What can hang from each mark:
lirun: kito
lovonud: kito
mebu: kito libu
mavi: kito
kito: lirun lovonud mavi mebu samoba silig
samoba: kito

Known rows, with every way that one mark hangs from another:
kito{lovonud mebu silig}: [-2, -8, -13, 3, -4, -6, 3, 9, 1, -10, 3, 17, 12, 0, 7, 8, 4, -11, 2, 16, -2, 11, -3, -17, 2, 6, -6, 0, 5, -15, -3, 5, 19, 21, 7, 2, 4, 2, 1, 10, 23, 11, -13, -12, 1, -2, 15, 0, 3, -14, 11, 23]
lovonud{kito{mavi mebu{libu} samoba}}: [5, -3, 7, -7, 21, 9, 15, -5, -11, 9, 14, 2, -11, 12, 6, 0, -2, 7, -9, -8, 6, -6, 4, 16, -12, -6, 7, -18, 17, -28, 8, -7, 11, -7, -13, 19, -7, -15, -14, 3, 1, -2, 4, 5, -4, 11, -19, 0, 7, -3, -2, -12]
samoba{kito{lirun mavi silig}}: [-2, -1, -13, 6, 0, -11, 1, 3, 20, 3, -13, -15, -6, -21, -12, -11, 0, 1, 15, 6, 5, 10, 4, 1, 5, 5, -8, 7, 1, 15, 5, 2, -12, 8, -7, -18, -2, 21, 13, 1, -7, 5, 24, 5, -8, -10, 2, 5, 2, 14, -2, -5]
lirun{kito{lovonud mavi mebu samoba}}: [2, 10, -14, -11, 10, -2, 6, 6, -10, -6, -8, -2, -5, 9, 7, 9, 3, 2, -4, 8, 16, -3, 13, 0, -6, -14, 2, 3, 7, -9, -9, 1, -12, 3, 2, 13, -13, -9, 2, 8, 4, -5, 7, -4, 3, 16, 4, -8, 6, -11, 2, -3]
lirun{kito}: [6, 4, -9, 8, 9, 7, 5, -13, -3, -6, -2, 0, 0, 10, 0, 3, -8, 16, -8, 3, -6, 5, 1, 4, -8, -20, -7, -4, 0, -24, -8, 4, 4, -12, 2, 8, 3, -3, -3, -17, -3, -3, -21, 9, 8, -6, -7, -1, 9, 10, 7, 6]
kito{lirun mebu silig}: [1, -8, 2, 9, -1, -6, -8, -7, -5, -5, -3, 13, 2, -1, -1, 8, 7, -17, -5, 11, -3, 6, -2, -8, 12, 5, -3, 3, 6, -11, -6, 0, 14, 2, 17, 6, -3, 2, 4, -5, 10, 0, -9, -19, 2, -4, 8, 2, -7, 0, 5, 13]
kito{lirun lovonud mavi samoba silig}: [-10, 5, 3, -4, -4, -2, 2, 9, 5, -3, 2, -16, -7, -2, -7, -8, 6, 3, 13, 1, 5, -1, 15, -6, -3, 4, 3, 7, -7, 37, 5, 0, -21, 6, -13, -15, 2, 16, 14, 7, 2, 4, 20, 4, -8, 2, 3, 0, -2, -5, -3, -2]
lovonud{kito{lirun samoba}}: [-4, 11, 21, 7, 5, 15, -3, -22, -25, 2, -1, -15, -9, 12, -7, -6, 7, 12, -5, -13, -5, -8, 7, 6, -3, -11, 7, 7, -4, 5, -4, -3, -17, -33, -4, 8, -11, -10, -4, -20, -16, -15, -4, 12, 10, 5, -13, -5, -14, 1, -6, -6]
kito{lovonud samoba}: [3, 2, 2, -4, -7, 6, 5, -5, -5, -2, 3, 3, 5, 8, -2, 2, -1, 7, -2, -3, -4, 0, -3, -1, -8, -1, 3, -2, -7, -2, -3, -3, -6, -6, 2, -2, 0, -18, -3, -3, -3, -1, -13, 10, 7, -1, 3, 0, -5, -1, 0, 4]
mavi{kito{lovonud mebu{libu} samoba}}: [13, -7, 8, -12, -7, 10, 4, 5, -1, 10, 8, 24, 16, -5, 0, -2, -10, 1, -8, -12, -6, -12, -21, -1, 1, 4, 11, -15, 0, -13, 4, 4, 15, -6, 8, 5, -8, -9, -22, 9, -4, -10, -10, -9, -3, -8, 2, 2, 1, -9, 6, -2]
kito{lirun mavi samoba}: [3, -4, 18, -4, 0, 1, -6, -5, -1, 4, 3, -12, -11, 8, -9, 0, 0, 1, -5, -9, 1, -6, 2, 12, -7, -1, 2, -2, -6, 12, 0, -9, -20, -14, 0, 0, 0, -9, 4, -6, -13, -6, 9, 13, 1, 0, -9, 1, -6, 15, -12, -16]
lovonud{kito{mebu samoba silig}}: [-1, 4, 2, 6, 10, -4, 0, -7, -20, -5, 9, 2, -8, 11, 8, -1, 9, -5, -9, -6, 5, 2, 3, -2, 4, -4, -4, 0, 17, -17, -1, -12, 8, -8, -7, 17, -5, -13, -4, 0, 1, 4, 6, 1, 5, 17, -5, -7, -3, -10, 1, -1]
mebu{kito{lirun silig} libu}: [-8, -1, 9, 10, 5, 5, -6, -5, 11, 13, 1, 2, 4, -8, 6, -3, -8, -3, 3, 2, -16, -2, -7, 11, 0, 7, 1, 2, -7, 2, 6, 9, 23, 7, 3, -8, 22, 14, -6, -10, 2, 9, -23, -2, -3, -13, -10, 6, 8, 14, -2, -1]
mebu{kito{samoba}}: [2, -1, 11, 2, -4, -8, -15, -5, -1, 10, 1, 0, 2, 12, 16, 7, -11, -7, -15, -15, -3, -4, -22, 19, -4, 1, -5, 1, -6, -12, -4, -14, 9, -8, 6, 7, 17, -31, -9, -9, -13, -3, -22, 17, 17, 8, -9, -5, -4, 19, -15, -15]
samoba{kito{mavi}}: [11, -11, -20, -2, 0, -11, 6, 1, 19, 5, -9, -4, 0, -12, -2, -1, -9, 4, 6, -1, 3, 13, -13, 11, -7, -2, -9, -5, 1, -14, 1, -3, 0, 8, -5, -8, 1, -4, 2, 2, -11, 3, 9, 20, -1, -10, -5, 3, 11, 18, -7, -5]
lirun{kito{mavi samoba silig}}: [2, 7, -11, -2, 14, -7, 8, 7, 8, -6, 4, -14, -18, 9, -1, -8, 0, 11, -1, -1, 11, 1, 12, 8, -7, -13, -13, -6, 10, 8, 3, -8, -12, -1, -21, 0, 4, 4, 12, -1, -4, 9, 20, 16, -1, 9, -13, -5, 12, 10, 4, -17]
samoba{kito}: [12, -7, -15, 5, -1, -3, 6, -10, 12, 5, -9, 4, 6, -11, -3, 1, -5, 5, -2, -2, -3, 13, -16, 7, -3, -2, -8, -3, -2, -22, -3, 1, 5, -4, 8, -6, 1, -10, -6, -8, -12, -1, -6, 11, 6, -15, -1, 5, 1, 17, 0, 1]
mavi{kito{lirun mebu}}: [11, -12, 9, 0, -15, -1, -24, -3, -9, 7, -4, 15, 15, -3, -1, 6, 2, -11, -10, -5, -10, -6, -20, -3, 14, 1, 3, 3, -5, -14, -15, 0, 9, -14, 23, 8, -7, -4, -13, -5, -9, -21, -10, -13, 5, -7, 9, -3, -11, 2, -4, 7]
mebu{kito{lovonud samoba silig} libu}: [-8, 5, 3, 2, 0, 3, 4, 5, 11, 7, 9, 2, 5, -4, 11, -6, -13, 5, 1, -3, -6, -6, -6, 7, -5, 9, 0, -2, -5, 7, 13, 5, 17, 14, -11, -8, 22, 1, -7, 4, 6, 16, -16, 5, 2, -2, -6, 4, 8, 1, 1, -5]
samoba{kito{lirun mebu{libu} silig}}: [6, 1, -10, 10, 9, 4, 13, -12, 12, 6, -12, 12, 2, -27, -12, -3, 1, -4, 5, 9, 3, 8, -4, -1, 13, 7, 2, -10, 7, -14, 3, 16, 14, 2, 12, -2, -11, 10, -3, 0, -1, -1, 5, -19, -10, -17, 3, 15, 1, 6, 10, 3]

Rows:
[6, -8, 15, -9, -3, -4, -9, -1, -6, 4, -1, 0, -9, 9, -1, 12, 6, -15, -12, -4, 11, -2, 0, 8, -1, 1, 6, -1, 3, -4, -6, -13, -8, -10, 12, 13, -12, -19, 0, -1, -8, -12, 10, -3, 3, 10, 4, -3, -13, 8, -11, -9]	kito{lirun mavi mebu samoba}
[-3, -4, 11, -1, 0, -7, -2, 5, 7, 2, 3, -13, -16, 4, -8, -6, 2, -2, 2, -7, 3, 0, 3, 4, -2, 6, -3, -1, 0, 25, 6, -10, -15, -4, -12, -8, 1, 6, 13, -2, -8, 3, 21, 9, -3, 4, -8, 2, -3, 13, -5, -14]	kito{lirun mavi samoba silig}
[-4, 17, -14, 5, 8, 8, 11, -2, -2, -14, -2, -8, -6, 5, -3, -6, 0, 16, 5, 5, 4, -2, 12, -8, 0, -13, -5, 4, -2, 13, -3, 4, -15, -3, -9, -5, -1, 7, 10, -2, 1, 5, 3, 3, 1, 5, -1, -3, 6, -6, 11, 2]	lirun{kito{lovonud samoba silig}}
[-7, -4, -9, -3, -3, -8, -3, 14, -1, -7, -3, 1, 3, -4, -1, 6, 7, -13, 11, 19, 5, 5, 16, -15, 4, 7, 1, 6, 2, 8, -1, 6, 3, 22, 3, -5, -1, 22, 8, 13, 21, 5, 8, -15, -7, 3, 13, 0, 1, -14, 3, 15]	kito{lirun lovonud mavi mebu silig}
[-9, 6, -26, 1, 9, -1, 9, 13, 11, -12, 3, -11, -3, 0, 2, -7, -2, 18, 14, 16, 1, 7, 20, -9, -9, -14, -9, 4, 2, 8, 2, 10, -6, 22, -20, -9, 7, 29, 13, 7, 13, 13, 6, 6, -4, 4, -2, -5, 22, -10, 10, 8]	lirun{kito{lovonud mavi silig}}
[-4, -9, 1, 4, 0, -7, -3, 4, 10, -3, 4, -7, -5, -2, -4, -5, 2, 1, 6, 5, -3, 5, 9, 0, -3, 3, -6, 2, 1, 14, 7, -2, -1, 8, -8, -9, 9, 20, 13, -1, 6, 8, 10, 5, -5, -3, -4, 2, 6, 11, -5, 5]	kito{lirun mavi silig}
[-7, 11, 12, 8, 8, 2, -6, -10, -25, -2, -1, -7, -12, 8, -1, -1, 14, -7, -4, -4, 6, -5, 10, -3, 9, -4, 3, 8, 10, 1, -6, -5, -5, -17, 1, 13, -14, -5, 0, -5, -3, -7, 8, -3, 2, 15, -2, -4, -13, -11, 1, -4]	lovonud{kito{lirun mebu samoba silig}}
[5, -13, 8, -2, -1, -9, -9, -2, -6, -1, -3, 7, -1, 6, 2, 14, 1, -14, -4, 4, 1, 3, 1, 4, 1, 1, 2, -1, 3, -17, -9, -4, 5, 1, 13, 7, -6, -5, 1, 0, 4, -8, -2, -6, 2, 0, 3, -2, -3, 7, -8, 5]	kito{lirun mavi mebu}
[-3, 2, -5, 5, -6, 1, 8, 4, 2, -7, 6, 0, 1, 3, -1, -7, 2, 4, 3, -1, -2, 1, 0, -9, -4, 6, -4, 0, -4, 11, 5, -5, -1, 4, -7, -8, 10, -3, 4, 5, 5, 12, -3, 6, 1, 2, 3, 1, 1, -3, 6, 7]	kito{lovonud samoba silig}
[-3, 11, -23, 6, 9, 0, 6, 4, -5, -16, -4, 8, 7, 0, 5, 5, 4, 0, 3, 23, 4, 7, 12, -13, 3, -11, -5, 3, 8, -12, -9, 11, 11, 14, 4, 6, -4, 11, 4, 5, 18, 11, -8, -17, 2, 5, 13, -1, 8, -18, 16, 19]	lirun{kito{lovonud mebu silig}}
[-3, 3, 9, -7, -6, 6, -3, 2, -3, 1, -2, -14, -4, 6, -6, 0, 1, 8, 5, -5, -2, -4, 8, 2, -8, -1, 10, 6, -11, 25, 0, 1, -21, -3, -4, -8, -5, 2, 4, -2, -5, -6, 6, 8, -2, -3, -1, 0, -5, -1, -7, -4]	kito{lirun lovonud mavi samoba}
[-5, -4, 0, -3, -9, 4, -3, 2, 0, -1, -3, -8, 5, 2, -3, 1, 0, 11, 13, 9, -9, 4, 10, -5, -8, -2, 4, 8, -12, 10, -1, 9, -10, 7, 0, -13, 3, 17, 2, -1, 5, -1, -6, 4, -4, -9, 1, 2, 3, -4, -5, 12]	kito{lirun lovonud mavi}
[2, 14, -9, -3, 8, 7, 7, -7, -16, -10, -9, 5, 0, 11, 5, 9, 4, 2, -7, 8, 8, -2, 9, -4, 0, -16, 3, 4, 2, -17, -13, 6, -4, -7, 15, 16, -14, -15, -3, -3, 2, -8, -10, -9, 7, 10, 8, -3, -2, -14, 10, 4]	lirun{kito{lovonud mebu samoba}}
[0, 1, -6, -2, -3, -5, 3, 8, -4, -8, 4, 11, 2, 4, 6, 4, 7, -11, -6, 5, 6, 5, 0, -13, 5, 8, -5, -1, 7, -5, 1, -4, 8, 12, 7, 6, -1, -11, 4, 10, 12, 9, 1, -10, 1, 8, 12, 0, -7, -12, 5, 11]	kito{lovonud mebu samoba silig}
[11, -6, 3, -12, -16, 0, -11, 6, -8, 3, 1, 19, 15, 0, 5, 3, -3, -5, -8, -11, 0, -8, -20, -10, 8, 4, 5, -1, -2, -9, -9, -5, 4, -5, 15, 4, -7, -16, -13, 7, -9, -15, -4, -5, 5, 3, 10, -8, -7, -11, 1, 4]	mavi{kito{lovonud mebu samoba}}
[-4, -5, 0, -4, 1, -21, -12, 17, 13, 7, 8, -11, -8, 8, 17, -3, -8, -10, -4, -12, 6, -1, -11, 14, -4, 5, -14, 1, 1, 8, 6, -19, 8, 17, -16, -2, 26, -9, 4, 8, -7, 12, 6, 21, 4, 14, -12, -9, 8, 18, -13, -20]	mebu{kito{mavi samoba silig}}
[-5, 8, 5, 1, -5, -1, -2, -1, -9, -9, -8, 5, 0, -3, -5, 6, 11, -14, 2, 8, 5, -2, 7, -14, 11, 8, 4, 8, 0, 13, -5, 4, -5, -1, 13, 2, -12, -3, 5, 2, 7, -1, 2, -17, -2, 4, 15, 1, -14, -14, 5, 7]	kito{lirun lovonud mebu samoba silig}
[-1, 3, 15, 6, -4, 1, -2, -9, -1, -2, -2, -5, -6, 3, -11, -3, 3, -4, -3, -8, -2, -3, -1, 0, 4, 5, -3, 3, -3, 16, 2, -5, -10, -13, 1, -3, 2, -6, 8, -11, -10, 1, 7, 4, 0, -1, -4, 3, -11, 11, 0, -5]	kito{lirun samoba silig}
[1, -4, -1, -10, -5, 1, 5, 7, 5, 0, 6, -5, 0, 8, 1, 2, -4, 8, 0, -3, 1, -2, 0, 2, -15, -1, 3, -6, -4, 6, 5, -6, -14, 5, -7, -4, 4, -5, 2, 6, 0, 4, 3, 14, 2, 4, -4, -2, 3, 0, -6, -4]	kito{lovonud mavi samoba}
[6, -2, 2, -5, -5, 2, 0, -2, -12, -4, -3, 13, 7, 8, 7, 13, 1, -11, -8, 4, 3, 2, -7, -7, -2, 1, 3, -2, 1, -20, -5, -2, 5, -1, 15, 11, -8, -26, -7, 4, 4, -4, -12, -6, 8, 7, 10, -1, -9, -10, 2, 8]	kito{lovonud mebu samoba}
[-6, 12, -19, 11, -7, 0, 7, -4, 10, -5, -20, -8, 8, -26, -13, -9, 4, 7, 20, 11, -3, 12, 4, -13, 10, 1, -1, 14, -7, 17, 1, 18, -10, 8, 2, -22, -7, 22, 9, -1, 0, 3, 7, -7, -6, -16, 15, 8, 0, -3, 9, 11]	samoba{kito{lirun lovonud silig}}
[6, -5, 5, -4, -9, 17, -5, -1, -5, 10, 2, 19, 20, -14, -5, 0, -5, 2, 1, 2, -14, -9, -10, -9, 7, 5, 16, -4, -7, -8, -3, 19, 14, -4, 19, -3, -9, 15, -20, -1, 0, -15, -16, -21, -8, -21, 8, 6, -1, -16, 8, 13]	mavi{kito{lirun lovonud mebu{libu}}}
[-11, -5, -10, -2, 6, -3, 4, 18, 21, 7, 10, -1, 8, -8, 15, -5, -17, 3, 12, 7, -8, 5, -3, 7, -11, 8, -4, -7, -1, 2, 18, 7, 24, 34, -20, -16, 31, 25, -2, 14, 19, 22, -13, 5, -8, -2, -6, 0, 27, 2, -3, 3]	mebu{kito{lovonud mavi silig} libu}
[3, -2, 14, 0, -13, -2, -17, 0, 5, 7, 2, 0, 1, -5, -10, -16, 0, 1, 1, -17, -7, -12, -15, -2, 10, 7, -2, 4, -7, 30, 1, -5, -9, -19, -2, -10, 0, 7, 0, -7, -22, -10, 13, 5, -1, -3, -1, -3, -10, 10, 0, -10]	mavi{kito{lirun samoba silig}}
[13, -8, 26, -5, -4, 12, -6, -11, -2, 16, 4, 18, 6, -8, -7, -1, -6, -4, -14, -17, -4, -17, -20, 10, 10, 5, 12, -11, -1, -6, 1, 4, 7, -24, 18, 8, -13, -10, -20, -5, -16, -22, -4, -10, -3, -10, -4, 3, -7, 5, 0, -9]	mavi{kito{lirun mebu{libu} samoba}}
[10, 0, -4, 6, -1, -3, -3, -13, -2, 3, -21, 7, 5, -14, -5, 11, 2, -10, -2, 7, 2, 9, -10, 1, 14, 0, 1, 7, 0, -20, -13, 6, 3, -6, 27, 4, -20, -12, -4, -6, -7, -12, -3, -14, 3, -11, 11, 6, -11, 7, -1, 4]	samoba{kito{lirun mebu}}
[-5, 1, 7, -12, 4, 1, 4, 6, 9, 14, 5, -8, 2, 0, 15, -1, -16, 4, 1, -6, -4, -4, -6, 18, -16, 1, 8, -7, -8, 2, 12, 1, 8, 14, -12, -7, 20, -4, -12, 8, 0, 8, -10, 13, -2, 2, -13, -2, 12, 4, -11, -14]	mebu{kito{lovonud mavi samoba} libu}
[-11, 10, 7, 5, 9, 1, -3, -3, -7, 1, 7, -25, -19, 9, -4, -16, 8, 9, 7, -10, 3, -3, 19, 3, -2, -6, 0, 5, 5, 24, 5, -9, -19, -10, -25, -2, -2, 14, 11, -2, -6, 0, 23, 13, -3, 12, -14, -8, -2, 0, -7, -14]	lovonud{kito{lirun mavi samoba silig}}
[1, 0, 1, -1, 6, 8, 21, 2, 3, -4, 9, 18, 2, -4, 1, 1, -2, -3, -2, 3, 4, 1, -1, -6, -3, 10, 3, -16, 9, -11, 10, 6, 18, 8, 0, 6, 0, -5, -5, 8, 14, 10, -4, -15, -6, -3, 3, 11, 2, -8, 12, 4]	kito{lovonud mebu{libu} samoba silig}
[-12, 3, 0, 7, 9, -1, -5, 0, -5, -1, 7, -20, -9, 2, -4, -13, 6, 10, 11, -1, -5, 2, 17, -2, -2, -6, -3, 5, 4, 11, 5, -3, -5, 0, -23, -8, 3, 29, 9, -6, 3, 3, 12, 8, -5, 3, -11, -8, 7, -3, -6, 0]	lovonud{kito{lirun mavi silig}}
